Each row was made from one walk, in order. Every step used is in the known rows, and no mark comes twice. Write each row's walk.
Known rows:
dopa doni: [-0.743  1.624  0.800 -0.530 -0.769 -0.701 -1.038  1.272 -0.339  1.618
 -1.139 -0.397 -0.387  0.072  1.266 -0.596  0.395 -1.757  0.346 -0.047
 -1.247]
doni goven: [ 1.991 -0.123 -0.187 -0.822 -0.565  0.527 -1.887  1.502  0.390  0.285
 -1.201 -0.391  0.370  0.149  0.907  0.683  1.681 -1.981 -0.534 -0.093
 -2.152]
tutem goven: [ 1.750  1.507  1.949 -1.060  1.040  0.828 -0.921  4.702  0.560 -1.285
  0.704 -0.251  0.318 -1.578 -0.252 -0.602  3.012 -0.242 -0.624 -2.551
 -1.483]
doni goven gudab dopa lepa: [ 0.275 -2.415 -3.110  0.322 -2.607  1.065  0.623  0.141  0.505  1.392
  1.402  0.404 -0.744  0.947 -1.594  0.823 -0.642  1.185  1.403  1.277
 -0.716]
tutem goven lepa dopa doni kudez: [-2.986  2.277  0.074  0.580  2.219 -0.253  0.513 -0.055 -0.631 -1.372
  1.197 -0.143 -1.029  0.602  0.336  0.936 -1.355  0.544  0.900 -0.088
  2.065]
tutem goven gudab dopa doni kudez: [-2.060 -0.049 -1.570  1.438  0.037 -1.334 -0.099  0.264 -0.277  1.338
  1.376  0.999 -1.679 -0.907 -0.827 -0.344 -0.421  0.836  0.918  0.272
 -0.279]
gudab goven: [ 1.333 -0.235 -0.221 -0.839  0.387  0.907  0.266 -0.025  0.099 -0.420
 -0.452 -0.325  0.516 -0.320 -0.692 -1.439  0.895  0.668 -1.382 -3.073
 -1.151]
dopa lepa goven: [ 1.027  1.070 -0.147 -1.271  0.039  0.830  0.008 -0.613  0.173 -0.881
 -2.672 -0.633 -0.030 -0.042 -1.000 -1.055  0.159  1.339  1.024 -2.097
  0.187]
doni goven lepa: [ 0.712 -0.798  0.275  0.087 -1.578  0.857  0.260  1.469 -0.153 -0.580
 -0.200 -0.473  0.956  1.158  0.473  2.007  0.651 -0.636  0.157  1.140
 -0.920]
lepa goven doni: [ 0.436 -0.137 -0.855 -0.526  1.834 -0.854 -0.184 -1.418 -0.072  0.271
 -1.866 -0.266  1.403 -1.948 -0.259 -1.060  0.412 -0.740 -1.887 -0.584
  0.221]
kudez doni: [ 1.836  0.721  4.361 -0.660  0.039 -0.071  1.069  0.820  0.198 -0.754
 -0.348  0.252  0.161 -1.451  2.023 -0.230  1.265 -2.387 -0.301 -0.446
 -2.826]
lepa goven gudab: [ 1.974 -1.826 -1.411 -1.055 -2.234  0.204  1.661 -1.426 -1.028  0.214
 -2.341  0.031  0.652 -1.475 -1.634 -0.518 -0.562  0.797 -0.040 -0.891
  0.436]
goven lepa dopa: [-0.655  1.088 -0.477 -1.183  0.711  1.210  3.447 -1.115 -0.195 -1.450
  2.258 -0.669  0.412 -0.475 -0.771  0.381 -1.854  0.445  0.051 -0.086
  1.482]
tutem goven gudab: [ 1.904 -1.144  0.834 -0.988 -1.720  0.859  0.803  4.501 -0.239 -0.805
  1.041  0.313  0.181 -1.325 -1.179 -0.002  2.075  0.341 -0.259 -1.414
 -0.897]
gudab dopa doni kudez: [-2.561  2.263 -1.232  0.850  1.737 -2.130 -0.512 -2.994  0.380  1.760
  0.024  0.335 -1.765 -0.656  0.454 -1.165 -1.261 -0.845  0.666  0.746
 -1.398]
lepa dopa doni goven gudab: [-0.440 -1.893 -3.325 -0.146 -2.230  0.325 -0.919 -1.019 -1.299  2.536
 -0.402 -0.157 -0.435  1.047  0.835  1.582 -2.004 -1.531  0.425  1.608
  1.654]
gudab goven lepa dopa doni: [-2.505  0.116 -2.148  0.744  0.330  1.041  1.806 -2.544 -1.342  0.492
  1.016 -0.719  0.423  1.380 -0.247  0.111 -3.172  1.664  0.033 -1.282
  3.166]
doni dopa lepa goven gudab: [ 1.966 -2.621  0.355 -0.314 -3.787  0.478  0.472 -0.036 -0.501 -0.645
 -0.920  0.410  0.217  1.239 -1.231  0.469 -0.453  2.073  0.808  1.204
  2.266]
lepa goven doni kudez: [-0.500  0.358 -1.196 -0.479  2.880 -1.984 -0.140 -3.691  0.132 -0.752
 -2.751  0.209  0.070 -1.416 -0.172 -1.059  0.143 -1.052 -1.808  0.075
 -0.632]
doni kudez: [ 0.395  1.710  0.865 -1.478  1.201 -0.977  0.360 -1.073  0.744 -1.422
 -0.941  0.191 -1.218 -0.608  0.165 -0.858  0.993 -1.573 -0.518 -0.296
 -2.767]
kudez doni dopa lepa: [ 1.969 -0.085  6.110  0.079 -1.488  0.242 -0.207  2.168  0.638 -1.564
  0.969  0.598 -0.278  1.296  2.136  0.756  1.314 -1.206  0.730  1.605
 -1.025]

Which walk is each row?
[ 0.944 -2.979  0.042  1.338 -2.346  0.917  1.385 -0.128  0.197  0.974
  1.313  0.949 -0.668  0.412  0.397  1.527 -0.718  0.098  1.598  1.726
 -1.619] : kudez doni goven gudab dopa lepa
[ 0.101  1.341 -2.203 -0.025  1.436  0.551  0.792 -2.471  0.654  0.306
 -0.456 -0.371 -0.152 -1.157 -2.152 -1.642 -1.144  2.588  1.280 -1.918
  0.805] : gudab dopa lepa goven
[ 0.445 -0.331  3.117  0.157  0.730  0.212 -2.493  5.842  1.186 -1.451
  2.869  0.425  0.425  0.991  0.226  0.451  3.101 -0.005 -1.173  0.874
  0.657] : tutem goven doni dopa lepa
[-3.506  0.544 -2.236  0.784  1.425 -0.064  1.741 -4.897 -1.100 -0.497
  0.103 -0.210 -0.828  1.872 -0.041  0.079 -3.531  1.480  0.082 -0.565
  2.393] : gudab goven lepa dopa doni kudez
[ 2.708 -3.062  3.460  0.735 -3.629  0.235  1.012 -0.471 -0.817 -1.052
 -1.065  1.005  0.334  0.750  0.635  1.084 -0.465  0.898  1.085  1.779
  1.403] : kudez doni dopa lepa goven gudab
[-1.296 -0.408  0.121  1.200 -2.352  0.001 -0.982  1.469 -0.950  1.365
 -1.203 -0.486  0.531  2.387  1.702  2.222 -0.293 -1.127  1.010  2.037
 -0.083] : dopa doni goven lepa
[ 0.236  0.521  1.321 -0.565  2.323 -0.097 -1.265  4.526  0.711 -0.748
  1.491  0.055  0.862 -1.740  0.144 -0.485  3.141 -1.007 -2.109 -1.249
 -1.184] : tutem goven doni
[-2.174  1.913  0.240  0.454  1.050  0.972  0.506  2.364 -0.935 -0.330
  2.005 -0.651  0.244  0.129  0.114  0.900 -1.052  0.845  0.874 -0.846
  2.867] : tutem goven lepa dopa doni
[-0.076 -2.016  0.697  0.335 -0.056  0.365 -1.070  1.066  0.722 -0.631
  1.851  0.302  0.583  2.215 -0.127 -0.354  0.982  1.104 -1.976  0.332
  0.936] : gudab goven doni dopa lepa
[ 2.574 -0.682  3.108  0.209 -0.418  0.257 -1.163  1.079  0.092 -0.084
 -1.349  0.136  0.540 -0.295  2.932  1.349  1.730 -3.217 -0.360  0.495
 -3.042] : kudez doni goven
[-0.432  0.764 -2.131 -0.186  0.533  0.255 -2.636 -0.998 -0.502  2.013
 -0.853 -0.762 -0.172  0.840  1.925  0.960 -1.140 -2.173  0.138  0.338
  1.029] : lepa dopa doni goven
[-1.057 -1.067 -3.674  1.383 -1.744 -1.067  0.874 -3.479 -1.391  3.320
 -1.162  0.225  0.125 -1.514 -1.255 -0.885 -2.687  1.512  1.042  0.210
  1.872] : lepa goven gudab dopa doni
[-2.335 -0.146 -2.003  2.440 -0.917 -0.304 -0.528 -0.399 -0.526  2.483
  1.037 -0.298  0.423  1.147  0.693  1.586 -1.558  0.050  1.357  2.248
  0.508] : gudab dopa doni goven lepa
[ 1.246 -1.076  0.827  0.360  0.817 -1.342 -1.701 -0.803 -0.010 -0.005
 -0.524  0.147  1.836 -0.938  0.411 -0.221  0.773 -0.762 -2.337  1.475
  1.768] : lepa goven doni dopa
[-0.493  1.693 -0.742 -0.602  0.742  0.612  1.169  0.111  1.354  0.246
  2.113 -0.098 -0.911 -0.529 -1.612 -1.330 -0.230  1.253  1.185 -0.890
 -1.159] : gudab dopa lepa
[-2.126  0.758 -3.055  0.617  3.756 -1.481  0.436 -4.767  1.024 -0.131
 -0.619  0.415 -0.911 -0.884 -1.723 -1.592 -1.367  1.297 -0.219  0.200
  0.200] : gudab dopa lepa goven doni kudez
[ 0.364  0.779  2.471 -0.181 -0.081  1.132  1.296  4.692 -0.044 -2.094
  1.758 -0.318  0.899 -0.602 -0.797  0.621  1.877  1.097  0.172 -1.359
 -0.226] : tutem goven lepa
[ 1.915  0.043  1.383 -0.358 -0.928  0.371 -1.435  0.044  0.237 -1.060
 -1.332 -0.173  0.456  1.017 -0.246 -0.152  0.467  1.291  0.544  0.043
  1.729] : doni dopa lepa goven
[-1.563  2.036  0.909 -0.412  0.403 -1.832 -1.100 -0.991 -0.061  0.570
 -2.139  0.112 -1.718  0.563  1.441 -0.511  0.071 -2.041  0.365  0.657
 -1.973] : dopa doni kudez
[-1.008 -0.752 -1.215 -0.237  2.729 -1.109  0.178 -2.531  0.468 -0.793
 -0.452  0.439 -0.240 -0.148 -0.183 -1.302  0.602 -0.501 -2.857 -0.875
 -1.669] : gudab goven doni kudez
[ 1.380  0.420  2.694 -0.912 -1.476  0.444 -0.791  2.629  0.909 -1.131
  1.170  0.054 -0.340  1.718  0.338  0.143  1.292 -0.063  0.400  1.099
 -0.224] : doni dopa lepa
[-1.468  0.295 -2.929  0.512  2.586 -0.375  0.626 -2.657  0.749  0.900
  0.500 -0.065  0.381 -1.341 -1.835 -1.523 -1.080  1.636 -0.225 -0.510
  0.999] : gudab dopa lepa goven doni
